What can hang from each mark
Z_814: Z_217 Z_429
Z_429: Z_495 Z_979
Z_217: Z_495 Z_602
Z_495: Z_31 Z_814 Z_979
Z_31: Z_495
Z_979: Z_217 Z_814
Z_602: Z_31

Each row was made from one small tree. Brackets hold a mark, then the marks that hang from it, in the order of their numbers. Every link used is in the known rows. Write each row's tree.
Known rows
[Z_429 [Z_495 [Z_814 [Z_217 Z_602]]]]: -0.86,-0.15,-0.78,-0.72,-0.72,+1.56,+0.60,+2.31,-1.22,-1.20,-1.55,+2.13,+3.69,-0.33,+1.82,-3.07,+0.85,-1.64
[Z_602 [Z_31 [Z_495 Z_814 [Z_979 Z_217]]]]: +0.32,-2.39,+1.19,+0.21,-2.74,+1.20,-0.91,+5.68,-2.14,+2.89,-2.58,+1.63,+0.29,+1.88,-0.01,-1.76,-0.84,-1.85
[Z_979 [Z_217 Z_495 Z_602] Z_814]: +3.23,-4.61,-2.51,-0.65,+3.35,-2.76,+1.33,+4.70,+0.19,+1.48,-1.05,+3.07,+0.89,-0.53,-0.39,-1.49,-0.60,-1.86
[Z_814 [Z_429 [Z_495 Z_31 [Z_979 [Z_217 Z_602]]]]]: -2.22,-0.02,+1.40,-0.24,-1.81,-0.53,+1.92,+5.39,-1.10,+1.09,+1.18,+4.39,+4.33,+0.23,-0.83,-4.09,-0.40,-2.47
[Z_429 Z_495 [Z_979 Z_217]]: -2.17,-0.52,-2.56,+1.10,-1.31,-3.89,+2.56,+5.28,+2.42,+0.01,+0.19,+0.13,+1.56,-2.48,-0.05,-3.08,-1.16,-0.23
[Z_495 [Z_814 Z_217]]: -0.56,+0.41,+0.61,-1.68,-1.37,+2.28,+0.71,+0.25,-3.21,-1.27,-1.95,+2.72,+2.48,+0.14,+1.16,-0.39,-0.25,-0.98
[Z_217 [Z_495 Z_31 Z_979]]: +0.65,-1.21,-0.27,+0.02,-3.43,+0.41,-1.06,+4.66,-2.00,+1.16,-0.14,+5.96,+2.34,+1.46,-0.46,-0.67,+0.24,-1.31
[Z_31 [Z_495 Z_814 [Z_979 Z_217]]]: +0.13,-1.51,-0.70,-0.78,-3.47,-0.51,-2.24,+5.40,-3.18,+2.08,-1.94,+3.65,+1.91,+1.00,-0.73,-0.49,-2.31,-2.19
[Z_814 Z_217]: -0.83,-1.15,+0.77,-0.85,+0.29,+2.15,+1.75,-0.92,-0.85,-0.45,-1.54,+1.43,+0.98,-0.20,+2.47,+0.19,+0.61,-0.35
[Z_602 [Z_31 [Z_495 Z_814 Z_979]]]: +0.23,-1.50,+1.96,+0.47,-3.14,+2.36,-1.40,+4.58,-1.97,+2.38,-2.53,+0.90,+0.33,+2.34,+0.14,-1.66,+0.51,-1.41
[Z_217 [Z_602 Z_31]]: +1.41,-1.83,+0.83,+0.77,+1.96,+1.82,-0.42,+0.74,+0.50,+0.54,-1.02,-0.89,-0.25,+1.74,+0.99,-1.98,+3.37,-0.12
[Z_495 Z_31 [Z_814 Z_429] [Z_979 [Z_217 Z_602]]]: -0.84,+1.05,+1.86,-1.57,-3.26,+0.53,-0.31,+5.68,-5.46,+0.30,-0.20,+7.69,+5.98,+1.61,-2.24,-2.75,-0.87,-2.89
[Z_602 [Z_31 [Z_495 [Z_814 Z_217 Z_429] Z_979]]]: -1.00,-1.88,+4.24,-1.26,-2.74,+4.55,+1.78,+3.78,-2.54,+2.15,-2.88,+2.19,+1.64,+2.61,+1.55,-2.24,+1.19,-2.57
[Z_31 [Z_495 [Z_814 [Z_217 Z_602] Z_429] Z_979]]: -0.59,-1.38,+2.15,-2.45,-2.07,+3.73,-0.27,+3.51,-3.61,+1.00,-2.59,+4.54,+4.28,+2.39,+1.56,-1.54,+1.45,-3.50
[Z_429 Z_495 [Z_979 [Z_217 Z_602] Z_814]]: -0.77,-2.07,-2.90,+1.36,+1.38,-4.75,+2.73,+6.58,+2.51,+0.21,-0.86,+0.62,+2.56,-2.88,-0.57,-4.25,-0.61,-1.35
[Z_429 Z_495 Z_979]: -2.41,+0.46,-1.68,+1.37,-1.78,-2.38,+1.79,+3.79,+2.69,-0.57,+0.34,-0.70,+1.64,-1.85,+0.14,-2.89,+0.36,+0.02
[Z_217 Z_602]: +1.21,-0.76,-0.76,-0.23,+1.63,+0.47,-1.36,+0.20,-0.14,-0.44,-0.16,+0.65,+1.00,+0.84,+0.42,-0.71,+2.19,-0.45
[Z_979 [Z_217 Z_495 Z_602] [Z_814 Z_429]]: +2.58,-3.80,-0.68,-1.99,+3.75,-1.99,+3.81,+4.59,+0.29,+1.58,-0.04,+3.37,+1.75,-0.01,-0.75,-2.29,-0.24,-2.76
[Z_495 Z_814 [Z_979 Z_217]]: -1.23,+0.68,-0.28,-0.68,-2.81,-1.04,-1.60,+4.39,-4.06,-0.60,-1.21,+4.08,+2.93,+0.97,-1.89,-1.33,-2.41,-1.77

Write each row's tree
+0.57,-3.28,-0.69,-1.58,+0.34,+2.76,-0.26,+2.64,-1.81,-0.87,-2.01,+4.84,+2.73,+2.24,+2.98,-0.96,+3.22,-2.12 | [Z_814 [Z_217 [Z_495 Z_979] Z_602]]
-0.19,-2.19,+2.02,-2.52,-0.89,+3.89,+2.30,+3.37,-2.60,+0.18,-0.79,+7.56,+4.75,+2.39,+2.12,-1.98,+3.13,-3.06 | [Z_814 [Z_217 [Z_495 Z_31 Z_979] Z_602] Z_429]
-1.15,+2.06,+1.11,+0.09,-5.36,+0.91,-2.42,+4.28,-5.24,-0.12,-1.03,+6.17,+4.40,+1.12,-2.13,-1.29,-1.23,-1.35 | [Z_495 Z_31 Z_814 Z_979]
+2.57,-3.30,-0.52,-0.39,+0.44,+0.68,-0.68,+4.17,-1.24,+2.42,-1.91,+1.25,+0.42,+1.33,+0.67,-1.85,+0.60,-1.19 | [Z_979 [Z_217 [Z_602 [Z_31 [Z_495 Z_814]]]]]
+3.05,-2.29,-3.06,-1.91,+0.73,-0.99,-0.75,+4.31,-1.72,+0.20,-0.49,+4.30,+2.00,+1.00,+0.07,-1.23,+0.38,-1.58 | [Z_979 [Z_217 [Z_495 Z_814] Z_602]]
+1.35,+0.57,+0.66,-2.29,-3.04,+1.38,+1.65,+3.81,-2.55,+0.92,+0.80,+6.11,+3.47,+1.03,-0.92,-1.25,+0.11,-1.77 | [Z_217 [Z_495 Z_31 [Z_814 Z_429]]]
-1.52,-1.64,-0.88,+1.33,-0.93,-1.25,+3.39,+5.61,+1.00,+0.45,-2.01,+3.54,+4.70,-2.95,+1.09,-4.12,+0.77,-1.17 | [Z_429 [Z_495 Z_31] [Z_979 [Z_814 [Z_217 Z_602]]]]
+0.02,-2.91,+1.01,-0.69,+0.68,-0.08,+3.44,+4.44,+1.64,+2.26,-0.61,+0.37,+1.04,+0.73,+0.81,-2.53,+2.36,-1.50 | [Z_814 [Z_429 [Z_979 [Z_217 [Z_602 [Z_31 Z_495]]]]]]
+2.86,-5.41,-0.08,+0.88,+3.14,-1.00,+1.23,+4.55,+0.65,+3.74,-2.53,+0.09,-0.71,-0.25,+0.23,-2.14,-0.28,-1.45 | [Z_979 [Z_217 [Z_602 [Z_31 Z_495]]] Z_814]
+1.16,+0.12,+0.54,-2.12,-2.92,+1.80,-1.02,+5.87,-4.06,+0.12,+0.00,+8.25,+5.55,+2.93,-1.07,-2.52,+2.09,-3.21 | [Z_217 [Z_495 Z_31 [Z_814 Z_429] Z_979] Z_602]
-0.17,-2.67,-0.47,-0.01,-1.98,-0.70,-1.42,+4.41,-1.27,+2.95,-1.42,+2.14,+0.37,+0.69,+0.07,-0.10,-1.55,-1.71 | [Z_31 [Z_495 [Z_979 Z_217]]]
-1.96,+0.09,+0.42,-1.14,-0.16,-1.94,+4.19,+2.80,+0.70,+0.07,+0.79,+1.21,+1.74,-0.75,-0.58,-1.58,-0.20,-0.87 | [Z_814 [Z_429 [Z_979 Z_217]]]
+2.28,-2.77,-0.82,+0.16,-0.62,-0.22,-1.17,+5.89,-1.91,+1.14,-1.13,+6.42,+3.51,+1.17,-0.94,-2.00,+1.30,-2.39 | [Z_217 [Z_495 Z_31 [Z_979 Z_814]] Z_602]
-1.28,+0.58,-0.93,+0.66,-3.95,-1.21,-1.73,+7.19,-3.26,+0.33,-0.39,+5.89,+5.23,-0.10,-1.56,-4.02,-1.55,-2.20 | [Z_429 [Z_495 Z_31 Z_814 [Z_979 [Z_217 Z_602]]]]
+0.78,-3.42,-1.73,-0.65,+1.52,-0.70,+2.85,+3.84,+0.69,-0.60,-2.55,+2.93,+2.77,-0.78,+1.77,-1.80,+2.38,-1.41 | [Z_429 [Z_979 [Z_814 [Z_217 Z_495 Z_602]]]]
+1.41,-1.84,+1.47,+0.19,-1.85,+2.31,-0.36,+2.96,-0.63,+2.79,-1.99,-0.45,-0.61,+1.27,+0.59,-1.31,+0.64,-0.67 | [Z_602 [Z_31 [Z_495 Z_814]]]
-2.40,-0.30,-0.35,+1.37,-3.78,-1.70,+0.26,+5.89,-1.20,+1.40,+0.33,+4.06,+2.98,-1.07,-0.94,-3.03,-2.49,-1.30 | [Z_429 [Z_495 Z_31 [Z_979 Z_217]]]
+0.27,-4.11,+1.81,-0.09,+0.16,+4.35,-0.19,+2.24,-1.17,+1.53,-3.55,+1.59,+1.06,+2.27,+3.61,-1.56,+3.46,-1.67 | [Z_814 [Z_217 [Z_602 [Z_31 [Z_495 Z_979]]]]]
-1.93,-0.08,-0.36,-0.16,-1.28,-1.99,+3.95,+5.61,+1.10,+0.74,+1.47,+3.30,+4.33,-1.52,-0.59,-4.23,+0.65,-1.37 | [Z_814 [Z_429 [Z_495 Z_31] [Z_979 [Z_217 Z_602]]]]
+0.00,-0.84,+0.53,+0.00,-1.19,+0.32,-1.83,+5.09,-3.69,-0.24,-2.06,+3.34,+2.68,+2.30,-1.10,-2.90,+0.41,-1.91 | [Z_495 Z_814 [Z_979 [Z_217 [Z_602 Z_31]]]]
+1.07,-4.25,-0.37,+0.25,+1.82,+0.42,+3.72,+4.44,+1.36,+0.09,-3.19,+1.76,+1.57,-0.09,+2.08,-2.73,+3.36,-1.28 | [Z_429 [Z_979 [Z_814 [Z_217 Z_495 [Z_602 Z_31]]]]]
+0.58,-4.57,+0.30,+0.74,+1.26,+0.92,+2.88,+4.04,+1.29,+1.77,-3.96,+0.47,+1.23,-0.60,+2.49,-2.28,+2.65,-1.07 | [Z_429 [Z_979 [Z_814 [Z_217 [Z_602 [Z_31 Z_495]]]]]]
-0.91,-0.37,+1.55,+1.30,-2.47,-0.81,-0.40,+4.16,-2.67,+1.33,-1.46,+4.61,+2.90,-0.42,-2.29,-1.43,-1.94,-1.52 | [Z_495 Z_31 [Z_979 Z_814]]
-2.67,-1.42,-0.86,+1.03,-0.22,-1.92,+4.56,+4.34,+2.14,-0.37,-1.94,+0.36,+2.71,-3.02,+1.16,-3.37,-0.31,-1.12 | [Z_429 Z_495 [Z_979 [Z_814 Z_217]]]
